Known rows, with every step that occurs
lomeg > tovibal: [  2  -2  -9 -17   3  -4   0  -3 -10  -3  -1  -6  -2  -2  12  -1  17   6
  -7  -5  -4  -1  -2   4   0  -7   0   7  -1  23  -4  -7  -1  -9   1  -6
  19]
gego > lurar > vidus > ronu: [  3  22  22  -4  -4   7   7  -2  -4   4 -14  14   4 -10 -31   8  25   2
 -26 -15  -7 -17  10 -12   6 -25  12  27  -6  -4  -6   5   8   2  22   3
  12]
ronu > berek > komu > lukarav > pofu: [-21   3  12   0 -29   1 -22  -5  11  -3  -1   4  22   6 -20  -4 -36  -5
  13   4  30 -10  -3  -7   0   1  -2 -23  11 -26   4   1  -1   3  -1  18
  15]
lurar > vidus > ronu > berek > komu: [-17  -4  19  -1 -31  15  -9  -5  -3  -2  -5  10  -3  -4 -40   7  13 -17
  -2  13   7 -11  -3 -18   3 -11   1  19  -3 -15  11   3   4 -11  16  13
  17]
lukarav > pofu: [ -7  15   6  -6   8  -6  -6   3  11   2  -1   2   1  -3  -5  -2 -27  15
  -6  -7  13  -6   3   3   1  -7  -3 -20  -3 -13  -3  -9  -4  13   1  -3
   1]
tovibal > lomeg > pofu > gego > berek: [ 35 -25   8   8  -6 -18 -33  -9  -2  13  -6  -2   8   3   4 -39 -24 -25
  16   2   4   3  -4  15  11  10   7  -1   4  46   6   8  -9   7   9  12
  -6]
pofu > lukarav > komu > vefep > gino > lurar: [-16  30   8  16 -14 -28  20  -3   7  -4 -14 -14  29  28 -13   0 -24  15
  30   5  -3  10  12  24   4   1  -5 -64   9  21 -40  -7  -7   1  -2   9
   1]
lurar > gego: [-18   0  12   4  -2   1   6   1  -4  -8  -1  10   1   0  -3  -6  10  -6
   2  -2 -10  10  -1  -3   5   3  -5 -12   7   2  -8   2  -2   7   2  -4
   0]
lukarav > komu > vefep > gino > lurar: [-21  23   8   9 -23 -27  21  -9  10   7  -4  -9  19  17   8   0 -17  10
   9   1  -9  10  11  24   2   2   2 -62   7  11 -36  -8  -4  -6  -2  -4
   6]
ronu > berek > komu: [-12   0  16   1 -18   0 -11  -9  -7  -4   3  -1   6   2 -28  -9 -21 -21
  14  10  10   6 -11  -9   0  13  -6   0   3 -15  10   7   0  -9   1  14
  11]
komu > vefep > gino: [ -5  -1 -12   9 -10 -13  14  -4  -1   6   6  -5  12  14  10   9 -13   8
  -9   5 -26  17  12  14   2  11  -1 -23   8  -1 -18   8  -8  -1   0   3
   4]
vefep > komu > lukarav > pofu: [-17  18  -3  15 -23  -9  -7   2  18   8 -13   8  26   5  19 -10 -36   1
 -25   4  23 -12   0   3   6 -19   1 -30  12   4  -5  -3  -5   4   3   9
   5]
gego > pofu > lukarav > komu > vefep: [ -1  38   5  10 -10 -19  -7 -15  17 -11 -13   0  33  15 -17  -6  -2  -3
  33   4  15  -4   0   8   0 -10   8 -70  -1  10 -12  19 -12  20  -2  10
 -21]
komu > vefep: [  7  11 -16   4  -9  -9   5  -5   7  -1   6   3   9   5   7   8  -1   7
  -3   4  -7  13  10   2  -3  -6   4 -16   1   5  -9  10  -8   1  -5  -3
  -5]
gego > pofu: [ -2  -7  16  -1   6  -4 -16  -1   6  -5  -4   2  10  -3   0 -10   8 -10
  16  -9   1 -14  -7   3  -4  -4   5 -20   1 -10   9  10   1  17   2  -2
 -13]
ronu > berek > gego > lurar: [ -3   4  28 -10 -15   2 -17  -7 -18   1   7  14  20 -13 -42 -15 -21   4
  41 -17 -13   7   0  -7   2   7   5  11   8  -4   1   9   4  -8  18  14
  18]
tovibal > lomeg > pofu > lukarav > komu > vefep: [ 13  26   8  29  -1 -25  -9 -14   8   7 -20  -3  17  19  -5 -10 -24 -11
   2  16  28   2   5  17   6  -9  10 -37  -6  53 -12  -3 -15   7   0  11
 -11]
gino > lurar: [ -3  -2  16  -5   2  -5   2  10   1  -6  -2  -5   3   2   2  -7  -5   8
  17  -7  -2  -6   3   7  -3 -10   1  -6   4   8 -12 -13   5  -2  -5 -10
   1]
vefep > gino > lurar: [-18 -14  18   4  -1 -13  10   9  -5   3  -4 -13   6  10   7  -4 -17   5
  10  -8 -18  -2   5  20   1   6  -7 -16  10   6 -21 -16   6  -3   1  -3
   8]
vidus > lurar > gego > berek > komu > vefep: [ -8  33   5   4 -40 -15   8  -7   1  -2   4  11  29   9 -11 -18 -29 -36
 -13  -4 -17   9   0  -5   7   2  -2 -35  21  19  -1  19 -13  20  -4  12
 -16]
lomeg > pofu > gego > lurar > gino: [  7   2  45  -3  -7 -25  -8   0   5  -7 -10  10  25   6 -31 -50 -34  10
  -2 -29 -11   9   8  -4  19  -2  13   1  10  44  -7   0   3  19  18  -9
   1]
lukarav > komu > vefep > gino: [-16  29  -5  12 -22 -20  19 -19   8  13  -4  -3  16  14   9   4 -13   4
 -11  10  -8  17   9  17   7   9   1 -53   5  10 -24   5  -9  -5   1   5
   5]
vidus > lurar > gego > pofu > lukarav: [-19  23  24   7   4  -3  -5  13  -4 -21  -8  10  32   8 -28 -14 -14 -33
  37 -23 -17 -11   2  -4   0  -5  -2 -28  10  17  -2   5  -4  37   6   9
 -21]
vidus > ronu > berek > gego: [  4 -17  -4 -11 -33  23 -20   3  -6  -3   0  15   4  -6 -37  -2   6  -7
  23   2   2   0   9  -6   0   1  10   8   1  23  17  -2   2 -20  14  13
  20]
vidus > lurar > gego: [-20  20   8   4  -6   0   9   7  -7  -4   5  13  10  -1 -11  -6 -12 -21
  -3 -17 -22   4   8  -3   1  -2  -1  -3   6  26  -6  -6  -3  14   1  -2
  -4]
gego > pofu > lukarav: [  2   3  14   6  11  -4 -16   4   3 -17 -13  -5  20   8 -19 -10  -1  -8
  38  -5   6 -15  -6   3  -1  -3   0 -23   3 -10   6   9  -1  24   3  10
 -18]
lurar > vidus > ronu: [ -6  -1   4  -2 -14  14   3   4   2   5  -9  11  -6  -7 -16  12  33   4
 -20   3  -5 -20   8  -9   2 -22   9  14  -7   7  -2  -3   4  -1  13   1
  10]
tovibal > lomeg > pofu > gego > berek > ronu: [ 34 -25  25   4 -23  -5 -43  -4   7  20 -14  10  -4  12  11 -42 -23 -22
  15   8  15   3  -6  11  13   5  12 -27   0  34  -4   6  -5   3  13  11
 -10]
lukarav > komu > vefep: [ -3  36  -9   4 -22 -16   9 -17  14   5  -1   4  13   7   3   1   0  10
  -3   9  10  11   6   8   2  -5   8 -45  -4  13 -17   8 -11  -4  -6  -1
  -3]
pofu > gego > berek > komu: [ 13  -2   7   3 -34 -10 -14 -14   2  -5  -1   1  18  11 -15 -37 -20 -16
  18   9   2  -1 -14  -5  16  10  -6 -28  11   1   6  16  -7   2   4  16
 -12]
tovibal > lomeg: [  9   0   1  13  10   3  -7 -10  -5  12   1  -4  -8   0   9   1  -2 -16
  -4   8   3 -11  -4   6   0   2  -2  12  -6  -2   5   0   1  -5   1   5
   0]
tovibal > lomeg > pofu > gego > lurar: [ 32   1  27  19  12 -19 -21 -10 -10   6  -9   2  14   6 -13 -35 -39 -17
   6 -12   0  -3   8   6  13  -4  11  11  -4  30  -7  -1  -1   3  17   2
  -5]
vidus > lurar > gego > pofu > lomeg: [-18  28  36  17  -5  -2 -12   6   0 -17   4  12  14   4 -28 -24 -15 -45
  30 -21 -20 -20  -2  -3   3   0   7 -22   6  16  -3   9  -4  12  -6  -6
 -26]
tovibal > lomeg > pofu: [ 12 -16  15  16  12 -10 -18  -1  -4  12  -8  -4  -9   2  13 -13 -22 -21
 -12   2  11 -11  -2  15   3  -2   8  15  -5  33   7 -11  -2   2   4   0
  -3]
tovibal > lomeg > pofu > gego > lurar > gino: [ 14  -2  47   7  -3 -22 -15 -11  -1   8  -6   6  15   5 -22 -47 -38  -4
 -10 -23  -7  -3   3   1  18   1  10  14   4  41  -2  -1   5  14  17  -2
   2]
pofu > lukarav > komu > vefep: [  0  46 -11  11 -13 -16  10 -13  11  -6  -9  -1  23  18 -17   3  -5  11
  19  13  16  12   8   6   5  -6   1 -48  -3  17 -19  10 -13   4  -4  12
  -8]

Rows
[-20   0  23   0  -2  -5   8  10  -1 -11  -2   3   6   3  -1 -11   2  -2
  17 -11 -11   0   0   5   0  -6  -3 -22  12  10 -19  -9   3   6  -2 -12
   0] -> gino > lurar > gego
[  0  26  15  11 -35  -5 -23  -4  19  -4  -7  -1  15  18 -23 -29 -34 -20
   0   6  32 -38 -12  -6  14   3   0 -42  21 -13   6  10  -7   1 -11  18
 -10] -> gego > berek > komu > lukarav > pofu > lomeg
[ -9   4 -12  20 -30  -3   0  -1   8   8 -14   6  23   7  20 -11  -5 -11
 -21  10   9  -6  -4   1   5 -10   2  -9  14  15  -2   6   0  -9   1  12
   4] -> vefep > komu > lukarav
[-14 -25  27  -7 -20   5 -38  -4  -4  -3   9  14  19 -11 -27 -17  -8  -6
  65 -11 -12 -12 -10   1  -8   6  10 -19   7  -9  16  11   0   5  13  11
   4] -> ronu > berek > gego > pofu
[-11  31  -4  19 -17 -21  19 -13   4   2 -11  -8  27  23 -13   3 -19  11
  11  14   0  16  10  19   9  10  -6 -57   4  13 -28   8 -12   2   2  17
   0] -> pofu > lukarav > komu > vefep > gino
[ 23   5  28   6   5 -22 -14   1  -5  -6  -9   6  22   7 -22 -38 -37   0
  13 -20  -4   9  10   1  14  -5  13  -4   2  36 -15   2  -3   8  16  -4
  -2] -> lomeg > pofu > gego > lurar
[ 11 -10  -7   8 -50  -2 -19 -13   7  -3  -5   5  35  18  -3 -33  -7 -13
  18  12   8 -12  -7  -7  15   5   1 -38  22  -1   2  20  -3   2   1  26
  -6] -> pofu > gego > berek > komu > lukarav
[ -9  -2  23 -13 -10 -11   0   8  -3  -5  -5   1   9  -1   0 -20   7 -13
  17 -14 -12   7  -7   9   2   3  -8 -20  19  16 -10   5   0  14  -4  -2
   1] -> gino > lurar > gego > berek
[ -7  26  18  16 -32 -13 -18 -15  13 -11  -7  13  40  10 -26 -20 -10  14
  56   2   7 -21  -3   6   4 -14  13 -86   7  18  -7   8 -10  19   7  13
 -23] -> berek > gego > pofu > lukarav > komu > vefep
[ -5   8  32 -26 -37  13 -11  -4  -4  -7  -4  19  15 -10 -62 -20  -4   2
   3 -26  -6   2   8 -13  10   2  11  20  10  27  19   3  12  -5  23   6
  29] -> vidus > ronu > berek > gego > lurar > gino
[-20  -9   6   6 -47  20 -13   0   3   0 -11  13  14   4 -32   8  25 -14
  -4  12  13 -20   1 -20   2 -14   9  10   7 -16   6   6   6 -12  12  24
  24] -> lurar > vidus > ronu > berek > komu > lukarav
[-26  -2  14  12 -14 -19  22   6  -3  -4   4  -2  20  16  13  -2 -11   6
   6  -4 -36  21  14  18   1   3  -7 -48  19  13 -37  -3  -5   6  -4 -10
   3] -> komu > vefep > gino > lurar > gego
[-23  -8  31   2  -4  -9   4   8   0   3   2   4   3  -7  -8   1  10  26
  20  -8 -21 -18   0  -1  -6 -22   3   2   0 -11 -22 -11   6   7   6  -9
   5] -> gino > lurar > vidus
[-19   2  20  19 -29 -23  17  -3   1  -3   2 -12  19  23   6  -5 -35  -3
  -2   7 -18  -5   4  12   6   0  -3 -48  18  -3 -23  -9   0  -4  -3  -2
  -6] -> berek > komu > vefep > gino > lurar
[ 14   0  -1 -13 -44   5 -38   3  27   9 -11  18  19  16   3 -30 -14  18
  26  -1  21  -3   6  -1  10  -6   9 -65  10  -9 -15  13  -5  13   7  16
   2] -> komu > lukarav > pofu > gego > berek > ronu
[  3  -1 -10   4 -18  -2 -21   2  18  -3   1  10  26  13  -2 -15 -26  26
  27  -5  10  -9  15  -1   5 -13   4 -40   6  -3 -13   1  -6  11   1   8
   0] -> komu > lukarav > pofu > gego
[ -8   3  16   5 -37 -27   9  -5   2   3  -3 -16  24  19   6 -16 -34 -12
  -3   6 -14   0  -5  16   8  10  -6 -48  26   5 -14   5  -4   4  -3   9
  -4] -> gego > berek > komu > vefep > gino > lurar
[  2  14  27   2 -13  -1  -5  -6 -11  -1   4  16  18  -7 -27 -19 -16  11
  13 -19 -12 -15  -1  -8   8  -6   8  -7  10   1  -2   0   5   0  16   4
   0] -> berek > gego > lurar
[  0  -8  30   3 -14  -1 -32  -7  -7 -17   5   4   8   0 -15 -35  11  -5
  44  -9 -14 -44 -13   1   7  -9  16 -31   7  17   6  -2  -2 -13   3  -9
  -3] -> berek > gego > pofu > lomeg > tovibal
[ 16   6  17 -19 -26  -1 -32  -2  21  10  -6  14   5   7  -6 -33 -29  11
  26  -3  17   5   0   2   9   0   1 -56  -1  -8 -11  11  -8  14  11   8
  -7] -> lukarav > pofu > gego > berek > ronu
[-14  -8   1   6 -36   7 -16  -6   0  -3  -2   2  20  10 -15  -4 -10 -17
  15  12  15  -3  -7 -11   0   7  -1  -5  13 -14   6   9   4 -13  -2  22
  16] -> ronu > berek > komu > lukarav
[-28 -11  33   8  -9 -23   9   5   4 -10   0   0  27  14  11 -10  -8  -4
  23 -14 -37   3   7  22  -3  -2   0 -63  20  -4 -28   7  -3  20  -1 -11
  -8] -> komu > vefep > gino > lurar > gego > pofu
[ -2  25   5  13 -12   2 -17   5  18  -6  -3   4   8  12 -14  -8 -23   6
   9  -2  19 -25   7  -2   5  -7   6 -23   6  -8  -8   1  -4  -6 -11   3
  -3] -> komu > lukarav > pofu > lomeg
[-21  17  15   1 -37  -4 -13  -3  14  -4 -10  12  28   9  -3 -26 -18 -15
 -12  -1  24 -20 -13  -4  14   1  -7 -57  31 -11   2   8  -6  24  -1  17
  -2] -> lurar > gego > berek > komu > lukarav > pofu
[-31  -1  58  21   1 -12  -5   9  -3 -16  -3  -4  11  15 -12 -30 -13 -26
  40 -11 -31 -20  -5  18   6  11  -4 -49  18   0 -21   0   2   4  -3 -12
 -13] -> vefep > gino > lurar > gego > pofu > lomeg
[-23  14  26   0  -2  -3  -4   7   0  -9   0  13  20  -3  -8 -15  -7 -34
  18 -26 -21 -11   0   1  -4  -6   6 -21   8  12   1   4  -1  30   4  -3
 -17] -> vidus > lurar > gego > pofu
[ 13  -1 -15  -7 -25  -8 -27  -1  19   4  -3   5  30   9   1 -23 -20  16
  27  -6  11  -2   9   3   9   0   0 -43  14   8  -5  16  -9  17   1  18
   4] -> komu > lukarav > pofu > gego > berek
[-22  -7  19   8 -31 -20   5  -5  -6  -3   7 -13  20  18 -12  -3 -36  -7
  21   9 -18  15   4  11  -2  14  -8 -29  15 -13 -19   2  -2 -11  -2   7
  14] -> ronu > berek > komu > vefep > gino > lurar
[ -7  17  17 -14 -33   7  -6   8   2   9  -8  21   2   3  -2 -19  -3 -30
   4 -13 -11  13  -3  -5   4   6   2 -27  11  18  -9   6  -2  18   7   7
  -2] -> vidus > lurar > gego > berek > ronu
[ 15 -23  13   8  -3 -16 -19   5   2  -5  -5   4  11  11  -5 -29 -29   1
  19  -2  -3  10   9   4   8  -4  11 -18   0  43  -7  -7  -8   6   7  -4
  -7] -> lomeg > pofu > gego
[  1  25   9 -10   9  -8 -12  -2   1 -10   2  -7 -10   2 -12 -11 -15   7
   5  -8  13 -21   0   3   8 -10  -1 -12  -3  14  -7 -10  -8 -13  -6 -12
  12] -> lukarav > pofu > lomeg > tovibal
[ -8 -11   3 -12 -14  16  -8   1  -3   5  -2  10  -7 -12 -35  17  29  -5
   9   3  -7  -1   8 -10  -4  -9   4  32 -10  -5   4   9   3  -9  14  10
  27] -> lurar > vidus > ronu > berek
[ 15  -9  15  23  17 -11 -17   5  -8   0 -18  -7   4  12  -9 -14 -28 -22
   7   5  17 -11  -1  12   5  -2   1   8  -2  34   4 -12  -4  10   5  11
  -9] -> tovibal > lomeg > pofu > lukarav
[ 19  14  13   0   1  -8  -2  -8  -4  -4   0   7  20   4 -25 -23 -16   7
  18 -14 -12   8   8  -5  11  -2   2  -1  -2   1 -15  15   1   2  13   1
  -2] -> pofu > gego > lurar
[ -8   8  -8  -2  -9   2 -11   5  17   1  -5   5  16   5   7   1 -15  16
   0  -7  19 -17  10  -1   1 -12   5 -27   9  -6  -7  -5  -2  12  -3   5
   7] -> komu > lukarav > pofu
[ -6   5   7  15 -36  -4 -21  -6  18  -8   0  10  32  20 -10 -26 -38  15
  14   6  24 -25   5 -10  12 -12   3 -55  11 -14  -8  -3  -4   9   3  10
  -7] -> berek > komu > lukarav > pofu > gego
[ -7   0  -7   5 -42   2   3 -10  -2  -2  -2  -6  10  19 -23   8 -18 -26
 -19  18  -3  15  13   5   5  12  -1 -13   7   4   4  10  -5 -22   6  17
  18] -> vidus > ronu > berek > komu > vefep > gino
[ -9  -2   6   5 -35  -1 -30  -7  13  -8   4   7  31  15 -26 -22 -45   4
  39   7  22  -3   4 -12   6   1  -3 -35   9 -20  -4   7  -5   1   4  21
  12] -> ronu > berek > komu > lukarav > pofu > gego
[-16  19  19  14 -31   2 -29  -4  12 -10   2   2  12  14 -39 -17 -41 -17
  24   9  30 -19  -3 -12   6   7   0 -23   9 -25   1   5  -4 -14 -10  16
   7] -> ronu > berek > komu > lukarav > pofu > lomeg
[-10 -20  10  -4 -23   9 -22  -3 -10   0  12  12   9  -9 -28  -9 -11   5
  45  -1 -10   3  -3  -2  -3   9   3   1   7   1   6   1  -2 -10   9  12
  17] -> ronu > berek > gego
[ -6  -2  37  18 -16   3 -32  -3   3 -14   6  13   8   1 -26 -32  -8  -8
  49  -5 -10 -42 -11  -2   4  -2  15 -37   7  -1  10   5  -3  -4   1  -1
 -23] -> berek > gego > pofu > lomeg
[-34 -12  29   7  -4 -10  18  10  -9  -5  -2  -3   9   9   3 -10 -10  -1
  12  -9 -28   4   4  19   5   9 -12 -29  19   7 -26 -14   5   4   3  -6
  10] -> vefep > gino > lurar > gego
[ -1  14  19 -14  -8   9  -3  -2 -11   5  -7  10   5 -15 -50  11  19  -5
  -1 -16  -8   1  10 -13   1 -11   7  46  -7  -9  -4  18   8  -5  24  10
  29] -> gego > lurar > vidus > ronu > berek
[ -2  18  -7  -2  -6  -2 -16   2   9  -8  -1  -2   6  11  -1  -9  -5  13
   5  -7  18 -30   6   3   6 -13   7 -19   6  14 -11  -8  -5 -13 -11  -4
  18] -> komu > lukarav > pofu > lomeg > tovibal
[ -5   3  22 -14 -29  10 -12   2   6   7 -12  18  -5   2   4 -21  20 -14
   1   1   3  15 -13  -1   9   7  -1 -36  12  -1  -5  14  -1   9   6   5
  -1] -> lurar > gego > berek > ronu
